Each row comes from the steps of one walk. Every step used is in the known rows, and no mark comes twice. Write the walk behind each row, first mark first.
Known rows
zelo -> deduzap -> fotag -> sero: -0.02; -0.29; 2.15; -6.43; -0.85; -2.33; 2.82; 0.07; -4.50; -3.18; -0.11; -5.38; -1.49; -0.67; -3.16; 0.06; -0.35; 0.24; -4.06; -2.73; -0.64; 1.36; -0.80
nugur -> deduzap -> fotag -> sero -> mopu: -5.71; 1.23; -0.42; -4.05; 0.04; -1.53; 0.05; -4.87; -4.62; 1.31; -1.47; -2.64; -2.03; 1.95; -4.17; 1.93; -2.54; 0.34; -1.74; 1.43; 0.00; 0.34; 1.24
nugur -> deduzap: -2.68; 1.49; 0.74; -0.06; 0.74; 2.75; -4.64; -1.35; 0.12; 0.56; 2.57; 1.10; -2.46; 3.97; -1.87; -0.80; 1.52; -0.19; 3.48; 0.18; 1.79; 0.86; 2.00
penivi -> zelo -> deduzap -> mopu: 2.51; 3.44; 1.40; 0.11; -2.21; -0.55; -1.46; 0.52; 1.39; -4.03; 0.45; -1.94; -0.44; -1.54; 0.93; -0.55; 2.87; -0.86; 1.72; -0.49; -3.88; -0.81; 1.16
bomagav -> mopu -> deduzap -> zelo: -0.30; 5.82; -1.25; 0.88; 0.35; -0.98; -0.43; -0.64; -0.34; -2.52; 1.09; -3.34; 1.10; -1.09; 2.99; -1.27; -0.50; -1.70; -0.40; 6.43; -0.94; 4.93; 1.28
konoz -> rutor: 2.53; -4.32; 2.77; -1.03; -2.76; -1.94; -4.50; 5.66; 3.23; 3.27; 4.75; 2.63; -1.57; -2.61; -0.72; 0.46; 2.20; -2.27; 1.57; -2.75; 2.61; -3.24; 1.19
bomagav -> mopu -> deduzap -> konoz -> rutor: 2.15; 2.05; 0.49; 1.77; -1.98; -3.64; 1.37; 1.36; 1.42; 0.22; -2.54; -1.05; 1.62; -2.08; 1.56; 0.02; -0.09; -3.88; 1.81; 3.34; -1.06; 3.40; 0.05
deduzap -> fotag -> sero -> mopu: -5.72; -0.96; -1.64; -5.68; -1.50; -4.63; 4.35; -2.05; -3.08; 2.49; -0.10; -5.86; 0.63; -3.24; -2.41; 0.44; -2.59; 1.34; -5.35; 1.94; -1.22; -0.37; 2.04
konoz -> deduzap: 0.86; 2.75; -0.02; 0.01; 2.58; 0.11; -4.12; 3.24; 0.15; -0.71; 4.22; 1.76; -2.28; 2.68; 0.26; 0.75; 0.25; 3.74; 1.58; -2.25; 3.58; -1.11; 0.35
nugur -> deduzap -> mopu: -3.64; 2.89; 1.95; 1.94; 1.50; 2.69; -1.95; -1.41; 0.20; 0.11; 0.68; -1.28; -1.00; 3.70; -0.58; 0.38; -1.63; -2.10; 4.10; 2.60; -4.96; 1.53; 3.20
mopu -> deduzap -> konoz -> rutor: 5.67; -2.82; -2.02; -0.69; -2.27; -2.02; 0.99; -0.32; 5.22; 0.52; -1.61; 1.02; 0.32; -0.36; -0.70; -0.30; 2.47; -1.42; 3.86; -1.24; 0.78; 0.19; -2.83
fotag -> deduzap -> mopu: -0.52; 4.77; 0.37; 0.83; 1.55; -2.60; 3.45; -0.05; 0.61; 0.44; 0.95; -3.06; 1.43; 0.44; 0.68; -0.81; -3.17; -1.07; 5.64; 0.90; -4.41; 4.35; 1.84
sero -> mopu: -2.72; -1.20; -2.15; 1.84; -0.69; 0.84; 1.33; 0.62; 2.46; 3.36; 1.29; -0.58; 1.65; -0.36; 1.09; -1.75; 0.17; 0.67; 0.48; 4.09; -1.06; -0.47; 4.85
rutor -> konoz: -1.22; -3.41; 0.90; 4.65; -2.02; 2.93; 0.06; 1.71; 4.14; 3.04; 1.58; 2.44; 3.14; 0.83; 2.08; -2.39; 3.23; -0.19; 1.34; -0.76; 1.94; 3.02; -0.06
penivi -> zelo -> sero: 0.50; -1.39; 0.31; -2.62; -2.25; -1.19; -4.60; 0.88; 0.78; -0.57; 0.35; 0.84; -1.89; -5.09; -1.36; -2.01; 6.24; 1.84; -1.04; -2.62; 3.55; -4.72; 1.19
sero -> mopu -> deduzap -> zelo: 0.76; 0.76; -5.35; 1.13; 0.29; 1.39; 1.45; -3.30; 2.33; 0.04; -0.14; -0.95; 1.44; 1.01; 1.61; -0.63; -0.48; 1.03; 0.93; 6.05; -1.11; 0.68; 1.36
fotag -> sero -> mopu -> deduzap -> zelo -> rutor: -0.22; -5.25; -2.98; -3.33; 0.22; -2.31; 3.40; -2.32; -2.20; 2.28; -3.37; 2.27; 1.39; -3.47; 0.05; 0.08; -2.77; -1.78; 0.55; 1.07; 0.04; -1.81; -1.90
fotag -> deduzap: 0.50; 3.42; -0.83; -1.10; 0.97; -2.50; 0.64; -0.04; 0.54; 0.70; 2.85; -0.78; 0.09; 0.80; -0.92; -2.10; -0.20; 0.77; 4.51; -1.75; 2.43; 3.78; 0.54
nugur -> deduzap -> zelo -> rutor: 1.26; 1.16; 1.82; 2.15; 0.89; 5.96; -5.97; -1.20; 0.12; -2.24; 2.81; 1.98; -2.56; 2.71; 0.50; -0.42; 1.31; -2.51; 1.15; -2.33; -1.17; -0.61; -1.32
fotag -> deduzap -> konoz -> rutor: 5.71; 1.22; 1.19; 1.52; -2.25; -3.79; 2.26; 1.33; 3.25; 2.13; -0.23; 0.41; 0.36; -0.62; -1.03; 0.31; -0.23; -1.48; 5.35; -5.21; 0.03; 2.91; -2.51
zelo -> rutor -> konoz -> deduzap -> fotag: 2.45; -3.96; 2.39; 3.42; 0.19; 2.67; -1.68; 3.22; 0.48; -1.04; -0.56; 3.80; 0.97; 0.89; 2.31; 0.26; 1.37; -1.64; -2.13; -6.02; 1.41; -2.07; -3.57
sero -> mopu -> deduzap: -0.94; -1.25; -5.20; -0.41; 0.31; -0.25; 2.09; -2.50; 2.20; 1.58; -1.38; 0.32; 1.62; 1.08; 0.33; -1.27; -0.01; 0.75; 2.15; 5.79; 0.83; 0.22; 2.85
penivi -> nugur: -3.31; 2.94; 1.84; -1.21; -2.07; 1.04; -1.92; 0.40; 3.67; 1.49; 4.93; 1.77; -1.09; -3.03; -0.88; -2.55; 1.61; -0.53; -2.52; -0.53; -1.26; -3.24; 0.75
bomagav -> mopu: -3.73; 3.88; 1.93; 1.73; -0.60; -1.42; -0.64; 3.25; -0.24; 0.95; 2.44; -2.72; 1.43; -2.51; 2.31; -2.45; 0.11; -2.13; -0.89; 4.48; -0.75; 3.79; 4.85

Which walk is each row?
-3.09; -4.49; -3.75; -4.66; 0.22; -4.44; 4.26; -2.66; -2.01; 4.27; -3.42; 1.25; 1.39; -2.50; -1.79; -0.13; -2.57; 0.09; 2.07; 3.06; 2.08; -0.31; 0.66	fotag -> sero -> mopu -> deduzap
-0.05; 3.93; 1.19; 2.11; 3.14; -0.06; -1.29; 3.32; 0.24; -1.22; 2.44; -0.70; -0.80; 2.37; 1.84; 1.94; -2.81; 1.87; 2.54; 0.41; -3.33; -0.69; 1.41	konoz -> deduzap -> mopu
3.41; -7.21; -0.35; -0.52; -0.85; -0.88; 2.28; 0.15; 0.62; 1.55; -6.82; 2.28; -0.10; -2.69; -2.16; 0.94; 1.58; -0.80; 0.07; -0.32; 1.10; -4.03; -0.27	zelo -> sero -> mopu -> deduzap -> konoz -> rutor
2.32; -1.28; 1.17; 6.95; 0.83; 4.37; -0.92; 0.86; 0.09; 0.12; -1.86; 4.34; 1.25; 2.61; 2.63; 2.67; 0.17; 2.62; -1.01; -1.76; 1.45; 0.17; -3.04	rutor -> konoz -> deduzap -> zelo -> sero -> mopu
0.92; -0.70; 0.97; 5.31; 0.58; 2.46; -1.93; 2.49; 1.84; 1.21; 1.01; 4.68; 1.35; 3.68; 1.95; 0.83; 1.44; 2.27; 2.07; -2.66; 3.85; 1.81; -2.00	rutor -> konoz -> deduzap
2.63; 1.11; 1.05; 6.74; 0.41; 4.30; -2.38; 1.59; 2.12; -0.37; 2.33; 3.40; 1.24; 3.71; 3.19; 1.53; 0.93; 2.63; 0.54; -2.46; 1.70; 2.31; -3.53	rutor -> konoz -> deduzap -> zelo
1.51; 0.95; 3.52; 0.82; 0.55; 1.76; 2.27; 2.72; 0.12; -3.56; 0.23; -3.53; 0.31; 1.16; 0.92; -0.88; -0.64; -2.42; 1.75; 0.26; -6.60; 2.14; 1.94	zelo -> deduzap -> mopu
-0.40; 4.80; -0.46; -2.38; 1.86; -1.37; -2.58; 1.38; -1.73; -2.50; 3.93; -3.25; -2.72; 2.59; -0.96; 1.87; -0.60; 4.68; -3.24; -1.66; 1.94; -1.05; 0.24	konoz -> deduzap -> fotag
-6.35; 4.72; 2.31; -4.89; -1.48; -0.88; -1.92; -4.67; -2.18; 0.69; 1.24; 0.37; -3.40; -0.99; -4.63; 1.01; -1.62; -0.87; -4.16; -1.04; -1.21; -2.98; -1.33	penivi -> nugur -> deduzap -> fotag -> sero
2.43; 2.85; -0.45; 0.67; 1.37; 0.06; 1.43; -1.85; -1.70; -0.67; -0.23; -1.26; -0.32; -0.67; -0.32; -0.06; -1.27; 1.11; 1.17; -1.05; 0.20; 2.02; -0.71	fotag -> deduzap -> zelo -> sero -> mopu
3.26; -5.27; 2.58; 4.86; 0.50; 3.62; -2.72; 4.37; 1.56; 0.17; -0.48; 6.94; 1.30; 1.02; 2.98; -0.54; 1.85; -2.11; 1.15; -6.36; 2.49; -2.30; -3.64	zelo -> rutor -> konoz -> deduzap
1.25; 1.68; 1.83; -3.73; -0.84; 0.40; 1.00; 0.67; -1.72; -4.93; 1.77; -6.17; -1.59; 1.43; -1.84; -1.00; 1.49; 0.60; -4.20; -1.65; -1.32; 1.72; 0.64	zelo -> deduzap -> fotag
-0.56; -0.60; 1.05; -5.06; -0.86; -2.34; 4.33; -0.87; -4.63; -2.27; -1.91; -5.11; -0.70; -0.50; -2.84; 0.81; -1.74; -0.03; -4.04; -0.82; -1.68; 0.88; 0.26	zelo -> deduzap -> fotag -> sero -> mopu
-1.76; -0.94; -0.21; 2.45; -0.08; -0.94; 2.27; -0.47; -1.98; 2.04; -2.59; 1.63; 1.92; 2.20; 0.34; 3.32; -2.16; 2.72; -2.19; -1.02; 2.11; 0.99; -2.45	rutor -> konoz -> deduzap -> fotag -> sero -> mopu
2.55; -4.59; 3.30; 6.08; 1.03; 3.32; -0.89; 4.45; 1.57; -0.14; -1.56; 5.58; 2.26; 0.74; 4.01; 0.34; -0.03; -3.49; 1.56; -4.53; -1.85; -1.99; -2.71	zelo -> rutor -> konoz -> deduzap -> mopu
-0.43; -5.56; -1.89; -2.28; 1.38; 0.02; 1.51; -1.01; -1.21; 0.72; -4.89; 1.01; -0.23; -1.67; -1.99; -0.98; 1.72; 0.89; -0.45; 2.32; 2.45; -3.02; 1.95	zelo -> sero -> mopu -> deduzap
1.03; 3.57; -0.25; 1.29; 0.63; -0.15; -0.85; 0.28; -0.70; -3.04; -0.04; -1.47; 1.18; -2.04; 3.71; -1.52; -0.24; -3.97; -0.60; 4.18; -1.37; 2.91; 0.07	bomagav -> mopu -> deduzap -> zelo -> rutor
-2.02; 0.41; -5.63; -2.30; -0.20; -1.51; 3.20; -4.12; 0.73; 0.19; -1.59; -3.61; 1.03; 1.03; -0.42; -0.36; -0.77; 1.40; -1.69; 6.13; -0.51; 0.28; 2.63	sero -> mopu -> deduzap -> fotag
3.56; -3.17; 1.94; 5.59; -1.45; 5.91; -2.17; 2.05; 3.57; -0.96; 2.95; 2.09; 2.00; -1.35; 4.54; -2.08; 2.57; -2.67; -1.59; -3.31; -1.96; -0.08; -3.19	deduzap -> zelo -> rutor -> konoz
2.90; -1.16; -2.39; -2.87; 1.47; 1.89; -1.28; -2.27; 0.44; -3.31; 0.10; -1.04; -1.20; -0.66; -0.46; -1.43; 2.52; 1.15; 0.03; 1.19; 1.99; -0.22; -1.96	mopu -> deduzap -> zelo -> sero
3.06; 2.05; 0.49; 1.94; 3.02; 2.54; -3.14; 1.68; -1.89; -2.42; 1.27; 1.19; -2.51; 1.39; 0.75; 2.66; -0.97; 4.04; -1.71; -1.40; 0.90; -3.07; -0.96	konoz -> deduzap -> zelo -> sero -> mopu
-1.23; -4.14; -2.08; -3.89; 1.08; -0.71; 2.44; -2.16; -2.36; -0.47; -5.08; -2.17; -0.58; -1.71; -2.67; -0.26; 1.04; 1.59; -3.58; 2.50; 1.60; -2.93; 1.82	zelo -> sero -> mopu -> deduzap -> fotag
-2.03; 2.43; -1.26; -3.85; 1.87; -4.03; 0.75; -0.08; -4.60; 0.03; 0.20; -2.10; -1.96; 0.85; -1.88; 3.49; -4.00; 4.29; -3.39; -0.71; 1.58; -1.80; -0.25	konoz -> deduzap -> fotag -> sero -> mopu
-6.62; 4.39; 1.17; -3.56; -1.47; -0.72; -0.21; -5.39; -2.40; 1.53; -0.42; 0.55; -2.65; -0.78; -4.30; 1.88; -2.83; -0.93; -4.57; 0.93; -2.33; -3.44; -0.18	penivi -> nugur -> deduzap -> fotag -> sero -> mopu
0.02; -6.52; -2.33; -0.37; -0.45; -1.24; 4.31; -2.50; -1.41; 3.06; -5.16; 3.99; 2.89; -2.73; 0.76; 0.61; -2.34; -2.09; 0.86; 0.57; 0.31; -0.40; -3.41	fotag -> sero -> mopu -> deduzap -> zelo -> rutor -> konoz
